Each row was made from one walk, in order. Every step used is in the known rows, and no mark comes twice. Write each row's walk.
Known rows:
rifo -> zivu -> ralu -> zife: [ 17  15   7  10   7  12   6 -10 -17   0  -9  -6   2  -2 -15   1 -16  -1
  -1 -13  -7  -5  10   5   5]
pagat -> ralu -> rifo: [ 18  -1  14   8   8   9   3 -13  -4   3  -5   9   6   9 -12   1  -6 -23
  -3 -11   7  -4   0  14 -16]
gulas -> dozut -> fiboso: [  8   4  -4   4   9   9   0  -9 -19  11 -11  -2   5  -8  -3  -2  -9 -15
   6   3   0   7  14  13  -5]
ralu -> zife -> zivu -> somat: [ 22   6  13   8   8  16 -10 -14 -11  -4 -19  -4  -2   0 -19  -7 -15  -6
  -3  -6  -8 -13  13  10 -11]
zife -> zivu -> rifo -> ralu -> pagat: [ 15   4   3   3   7  19   9 -18 -17  -6 -16  -2   6   3   3  -3  -1   4
   0 -27   4  -6   6  12 -10]
zife -> zivu -> rifo -> ralu: [ 21   3   4   0   2  16   6 -13 -17  -1 -11  -6   3   3   0  -7   0  -1
   9 -19   8  -4   2  16  -8]
rifo -> ralu -> zife -> zivu: [ 26   7   9   3  10  21  -1 -13 -18   1 -11  -8  -3   3  -6 -11  -7  -3
  11 -15   2 -10   3  18  -6]
dozut -> gulas -> zivu: [ 11  -2   4  -3  13  15  -7  -6 -10   6  -9   8  -1   2  -5 -13 -16 -19
   1  -9   3  -4  -4  22  -3]
gulas -> dozut: [ 14   5   1   8  11   7   3 -15 -14   7  -7   1  10  -4  -8   1  -8 -16
  16   2   5   6   8   8 -14]
somat -> zife -> zivu: [ 23  -3   8   1   1  17  -4  -5 -19  -1 -16  -1  10  -7 -11 -13  -8 -10
  15 -18   2 -11  -4  22 -15]
gulas -> zivu -> somat: [ 10   3   9   6   4   7   1 -11  -4   0  -9   5   3  -2 -17 -11 -17 -11
  -4  -5  -7  -2  -2  15 -17]
rifo -> zivu: [ 20   6  -1   9   7  10   0 -12 -14   0 -10  -2  10  -6  -7  -1  -8  -8
  11 -11   1  -6   4  14  -9]
zife -> zivu: [ 19   1   7   1   8  14  -6 -10 -14   3 -11   1   6  -2  -7 -10  -5  -9
  12 -10  -2  -6   2  16 -14]
ralu -> rifo -> zivu -> zife: [ 19  11  -1  14   9   1  -4 -23  -7  -4  -9  -1   2  -7  -5  12 -12  -5
  -6 -12   3 -11   7   6  -7]
zivu -> rifo -> ralu -> pagat: [  9   3   1   5   6  18  12 -19 -13  -4 -13  -1  10   2   2   3  -1   0
  -5 -21   8   0   6  12  -4]
gulas -> zivu -> ralu: [  4   6  10   0   3   7  12  -5 -11   6   1   6   3   1 -11 -12 -16  -7
  -2 -11  -8   4  -7  13  -6]
zivu -> ralu: [  8   5   8   1   1  11   4  -8 -12   8  -2   3   9   1 -11  -6  -8  -8
   1  -8  -3   3   0   9  -3]
pagat -> ralu -> rifo -> zivu -> zife: [ 21   9   6  16   6   3   4 -19  -4  -6  -5   2  -1   1  -8  11 -12 -11
  -8 -19   9  -9   2  10 -12]
pagat -> ralu: [ 16  -3   9   5   3  14   5  -6  -8   2  -5   6   7   5 -11  -5  -6 -20
   5 -11   9   2  -3  18 -13]
dozut -> gulas -> zivu -> somat: [ 11   0   8   0   9  13 -10 -10  -5   2 -13   6  -1   3 -13 -14 -21 -17
  -8  -7  -2  -7   0  18  -8]
gulas -> zivu -> rifo: [  7  -1   3   2   4   7  10  -9  -9  -1  -7   3   3  -1  -7  -3 -11 -10
  -4 -10   1   5   1  16  -4]
somat -> zivu -> ralu -> pagat: [  2  12   4   7  11  17   2 -10 -12  -3  -8  10  14   5  -6  -2  -5   1
  -2 -22  -2  -6   0   2  -4]
dozut -> gulas: [ 15  -3   3  -3  12  19 -14  -9 -12   7 -11   4   4   2  -4  -7  -9 -19
   3  -6   8  -5   4  19   0]
zife -> zivu -> rifo: [ 17  -1   5   2   4  12   0 -11 -15  -2 -14  -2   5  -1  -5  -3  -3  -6
   4 -13   2  -3   9  12  -7]
ralu -> rifo: [ 16   1   8   5  10   7  -5 -17  -8   5  -9   6   9   1  -8   1  -5 -16
  -1  -4   1  -6   5  11 -12]
somat -> zife: [ 17  -4   5   2   0  16  -1  -6 -16   1 -13   0  14  -7 -12  -7  -8 -14
  10 -12   7  -6  -4  21  -9]

Which walk is each row?
[ 20   3  10   5   3  12  -9 -13 -10  -1 -15   0   5  -1 -15 -11 -10  -7
   3  -8  -6 -10   6  12 -19] : zife -> zivu -> somat
[ 22  10   7  15   7   3  -6 -22  -6  -4 -16   0   8  -1 -15   3 -13  -9
  -6  -9  -6 -15  11   5 -18] : ralu -> rifo -> zivu -> somat
[ 12  13   9   5  11   8  -3 -12  -8   2  -4  10  10  10  -9  -1  -4  -7
  -1 -15   0 -10  -1   3  -6] : somat -> zivu -> ralu -> rifo
[ 17  10  -5  12   4   6  -2 -16 -10  -4  -7  -5   2 -11  -5   6 -12  -2
   2 -12   5  -5   4  11  -3] : rifo -> zivu -> zife
[ -3   7  10   4   9   9  15  -9 -11   1  -5  11   6   1  -9  -8 -17  -2
 -11 -18 -12   2  -4   9  -8] : gulas -> zivu -> ralu -> pagat
[  7   8  11   3   9  15   5 -12 -17   0 -10   6   9   1  -7  -8  -9   1
  -3 -21 -12  -5   4   6 -11] : zife -> zivu -> ralu -> pagat
[ 20  -5   7   1  -2  16   2  -7 -20  -6 -19  -4   9  -5  -9  -6  -5  -7
   7 -21   6  -8   3  18  -7] : somat -> zife -> zivu -> rifo
[ 12   4  -3   5   6  14  -3 -10 -10  -6 -11   3  10   3  -3   4   1  -6
   5 -15  12  -4   4   9   0] : somat -> zivu -> rifo
[ 10   4  13   2   3  18   7  -7 -22  -4 -16   3  13  -3 -11 -12 -11   1
   0 -29  -7 -10  -2  12 -11] : somat -> zife -> zivu -> ralu -> pagat
[ 21   0  14   7   7  18   8  -7 -14  -7 -14  -3  -4   8 -13   1  -9 -11
  -4 -18   7  -3  11  13  -3] : pagat -> ralu -> zife -> zivu -> rifo
[ 17   0   6   3   1  22  11 -14 -22 -11 -21  -5  10  -1  -1  -7  -4   3
   3 -35   8 -11   0  18 -11] : somat -> zife -> zivu -> rifo -> ralu -> pagat
[ 13   0   2  -5   7  17   6 -10 -13   2  -9   0  -4   7   2 -10 -12 -11
  -2 -19  13  -1  -3  23   3] : dozut -> gulas -> zivu -> rifo -> ralu
[ 12   4   2   5   9  20   6 -18 -13   1 -10   2  10   1   0  -5  -3  -3
   3 -18   6  -4  -2  15 -11] : rifo -> ralu -> pagat
[  9  11   4   3   6  14  -2  -5 -12   2  -3   7  11   5  -9  -6  -4  -4
   7 -16   2  -4  -4   7  -1] : somat -> zivu -> ralu
[ 17   8  16   2   8   6   0 -14 -13   6  -7   6   4   5 -10  -7  -8  -7
  -2 -14 -10  -9   4   6 -13] : zife -> zivu -> ralu -> rifo
[ 12  14   7   6  11  17  -2  -6 -13  -1  -7   2   3   6 -14  -2  -9  -2
   1 -14   0  -7   4   4   7] : somat -> zivu -> ralu -> zife
[ 18   0  12   8   9  18   4  -7  -9   0  -8   1   0   5 -16   0 -10 -18
  -1  -9   7  -1   4  16  -4] : pagat -> ralu -> zife
[ 19  10  -1   6   9  22   2 -13 -13  -7 -12  -6   1   8  -3   3   0   0
   4 -20  16  -7   5  11   8] : somat -> zivu -> rifo -> ralu -> zife
[ 20   4  18   2   2  10   2  -9 -18   2 -12   3   9   1 -14 -10 -11  -7
   2 -22  -6 -14  -3  11 -13] : somat -> zife -> zivu -> ralu -> rifo
[ 11   9  -6   8   7  12 -10 -13  -5  -5  -5   3   4  -3  -3   4  -4  -3
   5 -13  12  -6  -2  10  -1] : somat -> zivu -> zife
[ 11   8  12   4   7  14   4  -9 -14   5  -6  -1   1   2 -16  -2 -14  -6
  -5  -7  -5   0   8   7   6] : zivu -> ralu -> zife
